Each row was made from one path, in order. Every step used is in the known rows, and no mark comes twice. Write each row's path.
Known rows
tidatu, tuzori: [ 1.81  2.88 -1.05  0.88  1.68 -4.51 -0.75  0.36  2.38 -0.03 -1.60  0.24
  4.46  0.55 -0.87 -2.37  2.01  0.49 -2.06 -1.16  4.02]
tuzori, vevip, razuf, kapodi: [-1.51  0.40  1.90  0.13 -2.11 -0.18  5.74 -0.45  2.91  3.10 -2.02 -2.41
 -1.76  2.98  0.13  5.01  0.42 -1.46  2.51  0.71 -5.01]
kapodi, tuzori, vevip: [-1.48 -2.57  0.09 -0.19 -0.14  1.43  1.73  0.23 -2.22 -0.24  3.40 -0.65
  2.40 -0.34 -1.01 -0.76 -3.04 -0.90  0.57 -2.05 -1.45]
zered, tidatu, razuf, kapodi, tuzori, vevip: [-2.33 -4.48  2.42 -0.10 -1.79 -0.47  3.78 -0.31 -0.06 -4.07  2.39  1.46
  0.53  1.58  3.29  3.66 -5.36 -0.88  0.99  2.41 -3.54]
lepun, kapodi, tuzori: [-0.31  3.46 -0.07 -0.55  2.22 -0.17 -0.16  2.43 -2.44  0.04  0.21 -0.88
  3.18  0.09  1.36 -3.12  1.03  0.49  2.18 -2.62  1.13]
tuzori, vevip: [-1.49  0.71 -0.57 -0.86 -1.51  1.09  2.51 -0.77  1.81 -0.73  0.99 -0.09
  0.88 -1.30 -3.97  0.03  0.21 -1.52 -0.11 -1.36 -2.24]
vevip, tuzori, tidatu: [ 0.56  2.71  0.52 -0.36  4.44  3.77 -3.61 -0.57  1.78  0.25 -3.08  0.32
 -0.79 -0.80 -3.78 -0.28  1.81 -1.22 -0.98  1.09  1.99]
zered, tidatu, tuzori, vevip: [-0.13  0.46  1.59  0.61 -1.16 -4.28  2.46 -3.18  2.37 -2.82 -0.68  1.98
  2.08 -1.22 -0.22 -0.33 -2.22 -1.20 -2.38  0.14  0.86]
tuzori, tidatu, razuf, kapodi: [ 1.51  1.53  0.95  0.64  0.21  2.06 -1.14  1.43  1.93 -1.74 -2.28 -1.34
 -2.88  0.93 -1.05  2.58  0.92  2.37 -0.28  2.20  0.00]
lepun, kapodi, tuzori, tidatu, razuf: [ 0.18  2.16  1.73 -0.29  1.67  4.44 -1.46  1.41 -4.74 -3.45 -0.15  0.18
 -1.25 -1.50 -0.21 -0.93 -2.09  2.52  1.35 -1.28  0.80]
vevip, tuzori, tidatu, razuf: [-0.42  1.31  0.88 -0.83  2.60  4.97 -2.64 -1.30  1.28 -3.07 -1.32  2.20
 -1.00 -1.23 -4.46  2.21  0.52 -0.86 -1.08  2.29  0.79]
tidatu, razuf: [-0.75 -0.38 -1.31 -1.08 -0.53  1.71  0.56 -0.35  1.79 -3.32  1.90  0.91
  1.40 -0.50 -2.28  1.20  0.98  0.70  0.02 -0.63 -0.03]
kapodi, tuzori, tidatu, zered: [-1.12 -3.20  0.74 -0.16  2.95  0.88 -5.04  0.22 -1.29  0.56 -0.48 -0.59
 -1.72 -0.48  1.94 -0.23 -1.69  2.96 -0.53 -0.49  4.76]
vevip, zered, tidatu, razuf, kapodi: [-0.57  1.02 -0.11 -2.00 -3.64 -4.12  0.53  0.87  3.01 -3.24  0.46  2.79
 -2.27  0.32  2.26  1.37  3.06 -0.36  0.61  2.68 -3.07]
lepun, kapodi, razuf: [ 1.88  5.95 -2.31  1.04  1.33  0.09  0.31 -0.20  3.01 -1.41 -3.99 -0.67
  1.24 -1.82 -0.75 -4.08  6.16  1.77  0.35 -1.95 -4.91]
tuzori, tidatu: [ 1.87  1.94 -0.21 -0.22  2.11  3.59 -2.85 -0.26  1.05 -0.08 -1.41 -1.76
 -2.57 -1.25 -2.92 -1.63  0.99  1.91 -1.04 -1.52  1.42]
kapodi, tuzori: [-0.13 -1.50 -1.02 -0.02  2.45  0.62 -1.25  1.72 -1.23  0.26  2.57 -1.15
  2.79  1.26  0.99 -1.61 -0.99  0.96  0.76 -2.56  1.73]
tidatu, zered, kapodi: [ 0.99  0.67 -2.70 -0.90  0.85 -1.51 -3.09 -1.62  3.43  1.70 -1.12  0.77
  0.64 -1.65 -0.68  0.27  4.09  0.45 -1.41  0.59  6.76]
razuf, kapodi, tuzori: [ 0.78 -0.59 -0.53  0.67  2.69 -2.34 -0.40  3.71  0.92  2.28  0.09 -2.55
  2.49  3.67  3.14 -0.58  0.44  0.73  1.39 -0.02  1.04]
kapodi, tuzori, tidatu: [ 1.33 -1.40  0.32  0.51  3.57  3.98 -3.32  0.82 -3.39  0.18  0.60 -1.76
 -0.92  0.21 -0.05 -2.08 -2.54  2.53 -0.26 -2.22  2.34]
zered, kapodi, tuzori, vevip: [ 1.52 -1.28 -1.54  0.70  0.39  2.29  0.42 -1.01 -2.05  1.25  2.82 -0.34
  1.74 -0.75 -1.86 -1.57 -2.41 -1.79 -0.48 -1.04  2.18]

Which path is each row?
[-1.50 -1.88  0.98 -1.33 -3.12 -4.12  1.62  1.49 -0.81 -0.02  1.88  1.40
 -1.45  0.76  3.99 -1.39 -1.35 -1.98  1.20  1.43 -4.08] -> razuf, kapodi, tuzori, vevip, zered, tidatu
[-1.38 -1.35  3.39  0.29 -1.70 -2.63  5.12 -4.77  1.88 -0.82 -1.58  0.82
 -0.36  0.66  1.13  3.58 -3.67 -1.14 -1.19 -0.88 -0.91] -> zered, tidatu, tuzori, vevip, razuf
[-2.81 -0.62  1.29 -1.16 -2.26  2.67  5.01 -2.63  0.97  1.10  0.38 -1.36
 -1.78  0.73 -2.19  3.79 -1.10 -1.27  1.46 -1.84 -3.90] -> tuzori, vevip, razuf
[ 0.33  2.78 -1.05 -0.33 -4.55 -5.84  1.09  0.41 -0.08  0.20  0.70  2.45
  1.73 -2.56 -2.58 -4.05  2.16 -1.98 -2.21 -0.50 -0.30] -> tidatu, tuzori, vevip, zered
[-2.32 -4.76  0.81 -0.38 -0.69  1.08  1.61 -3.65 -1.37  3.61  1.00  0.20
 -1.15  0.09  2.25  4.35 -2.81 -1.06  0.67  0.01  2.83] -> tidatu, zered, kapodi, tuzori, vevip, razuf
[-1.82  2.57  1.16 -0.52 -0.20  0.56  2.85  1.42 -3.31 -0.67  1.01 -0.20
  2.24 -1.11 -0.71 -1.99 -1.35 -1.31  2.13 -2.15 -1.89] -> lepun, kapodi, tuzori, vevip
[ 3.95 -0.13 -3.03  2.35  2.11  2.06 -5.90 -3.89  3.49  0.87 -5.19 -0.64
 -3.54 -3.53 -0.67 -1.65  4.27  3.76 -3.21  1.20  2.10] -> tuzori, tidatu, zered, kapodi, razuf
[-2.05 -3.09  1.03  0.57 -1.73  0.05  3.43  1.58 -1.25 -1.96  2.66 -0.08
  1.93  1.84  0.85  2.84 -3.28 -0.89  1.43  1.59 -3.13] -> tidatu, razuf, kapodi, tuzori, vevip
[-0.78  0.06  1.87  0.86 -1.73 -1.86  4.84 -2.72  0.71  1.32 -1.35 -0.31
  1.31  0.77 -0.96  2.90 -1.52 -1.18 -0.79 -1.38 -0.68] -> tidatu, tuzori, vevip, razuf
[ 3.18 -1.23 -1.88 -0.36 -1.56  4.34 -4.66  0.11 -5.47 -0.68  3.22  1.71
 -3.35 -2.66 -1.52 -2.91 -0.26  1.32 -1.00  0.43  3.41] -> vevip, zered, kapodi, tuzori, tidatu, razuf
[ 0.13 -2.96  0.37  0.28 -0.56  3.90  2.76 -2.80 -3.00  3.23  2.49 -1.26
 -0.35  0.99 -0.15  2.43 -3.55 -1.60  1.13 -1.62  0.39] -> zered, kapodi, tuzori, vevip, razuf
[-1.98 -1.90  0.08 -0.78 -4.85 -2.11  2.27  2.74 -2.56 -1.17  3.60  1.94
  0.04  0.55  1.08  0.26 -0.93 -1.64  1.53  2.01 -4.44] -> tidatu, razuf, kapodi, tuzori, vevip, zered
[ 0.09  1.23 -0.83  0.03 -0.58 -1.02  1.43  1.69  3.31 -1.48 -0.43 -0.45
  1.20  2.04  0.23  2.77  2.50  0.64  0.80  2.00 -1.12] -> tidatu, razuf, kapodi
[ 0.13 -3.04  0.67  0.46  1.46  5.23 -2.55  0.01 -3.66 -3.11  2.24 -0.21
 -1.00 -0.17 -0.54  0.66 -3.83  2.80 -0.36 -0.92  1.70] -> kapodi, tuzori, tidatu, razuf
[-0.85 -3.31  1.21 -0.20  1.22 -1.49  0.84  0.92  0.80 -3.54  1.55  0.74
  1.10  2.98  5.24  2.77 -3.11  0.94  1.11  1.67 -0.25] -> zered, tidatu, razuf, kapodi, tuzori
[ 2.58  1.31 -2.41  2.09  4.72  1.99 -6.78 -4.19  4.81  0.91 -6.56  1.31
 -2.04 -3.39 -1.54 -0.57  5.27  0.48 -3.68  3.81  2.53] -> vevip, tuzori, tidatu, zered, kapodi, razuf
[ 2.23 -0.12  0.93  1.41  3.45  1.36 -2.94  3.03 -1.11  1.92 -1.53 -3.30
 -1.38  2.48  2.28 -0.56 -1.05  2.48  0.16  0.32  1.70] -> razuf, kapodi, tuzori, tidatu
[ 0.21  1.56  2.68  1.52 -1.59 -4.88  5.32 -0.61  2.72  3.31 -3.38 -1.70
  0.85  3.15  1.68  3.51 -0.29 -0.85 -0.12  1.14 -1.45] -> tidatu, tuzori, vevip, razuf, kapodi
[-0.27 -2.07  1.54  0.60  3.29 -2.20 -4.32  2.24  0.38  2.19 -2.92 -2.20
 -1.87  1.76  4.44  0.92 -0.47  2.97 -0.04  1.76  3.97] -> razuf, kapodi, tuzori, tidatu, zered
[-0.51 -2.04  1.41  0.42  2.15 -0.57  2.16  2.00 -0.14  3.98 -0.67 -3.10
  0.51  5.83  5.25  3.25 -0.78  0.81  3.04 -0.69 -0.81] -> vevip, razuf, kapodi, tuzori
[-1.73  3.78  0.19 -1.87 -3.67 -1.66  1.60  2.52 -4.58 -0.01  2.09  1.67
  0.37 -2.47 -0.57 -4.78  1.11 -2.07  2.65 -2.01 -3.59] -> lepun, kapodi, tuzori, vevip, zered
[ 5.04  3.03 -4.31  3.08 -3.95 -4.02 -0.58 -2.57  1.21  0.69 -1.56  2.15
  1.00 -3.99 -2.68 -6.36  4.71 -0.84 -4.05  0.84 -2.15] -> tidatu, tuzori, vevip, zered, kapodi, razuf
[-1.80 -1.82 -0.96 -1.55 -3.53 -0.91  0.67  1.36 -3.58  0.25  4.67  1.53
  0.54 -1.54 -0.95 -3.50 -0.23 -1.84  0.67 -1.71 -3.16] -> kapodi, tuzori, vevip, zered
[-1.92  0.95  1.04 -1.41  3.96  0.85 -4.89 -1.41  3.40  0.34 -4.33  1.83
 -1.31 -1.66 -1.69  1.85  2.65 -0.72 -1.49  2.48  3.74] -> vevip, tuzori, tidatu, zered
[ 2.95  3.81 -4.34 -1.43 -1.52 -1.06 -2.88  0.28  0.62  2.25  1.26  1.15
 -0.72 -2.14 -2.60 -4.61  5.82 -0.85 -0.81 -0.70  2.65] -> vevip, zered, kapodi
[-1.11 -0.32 -0.45 -0.60 -3.03 -3.76  1.01  3.57 -1.81  2.10  2.22  0.11
  0.16  1.15  1.41 -1.92  0.60 -1.79  1.40  0.89 -3.67] -> razuf, kapodi, tuzori, vevip, zered
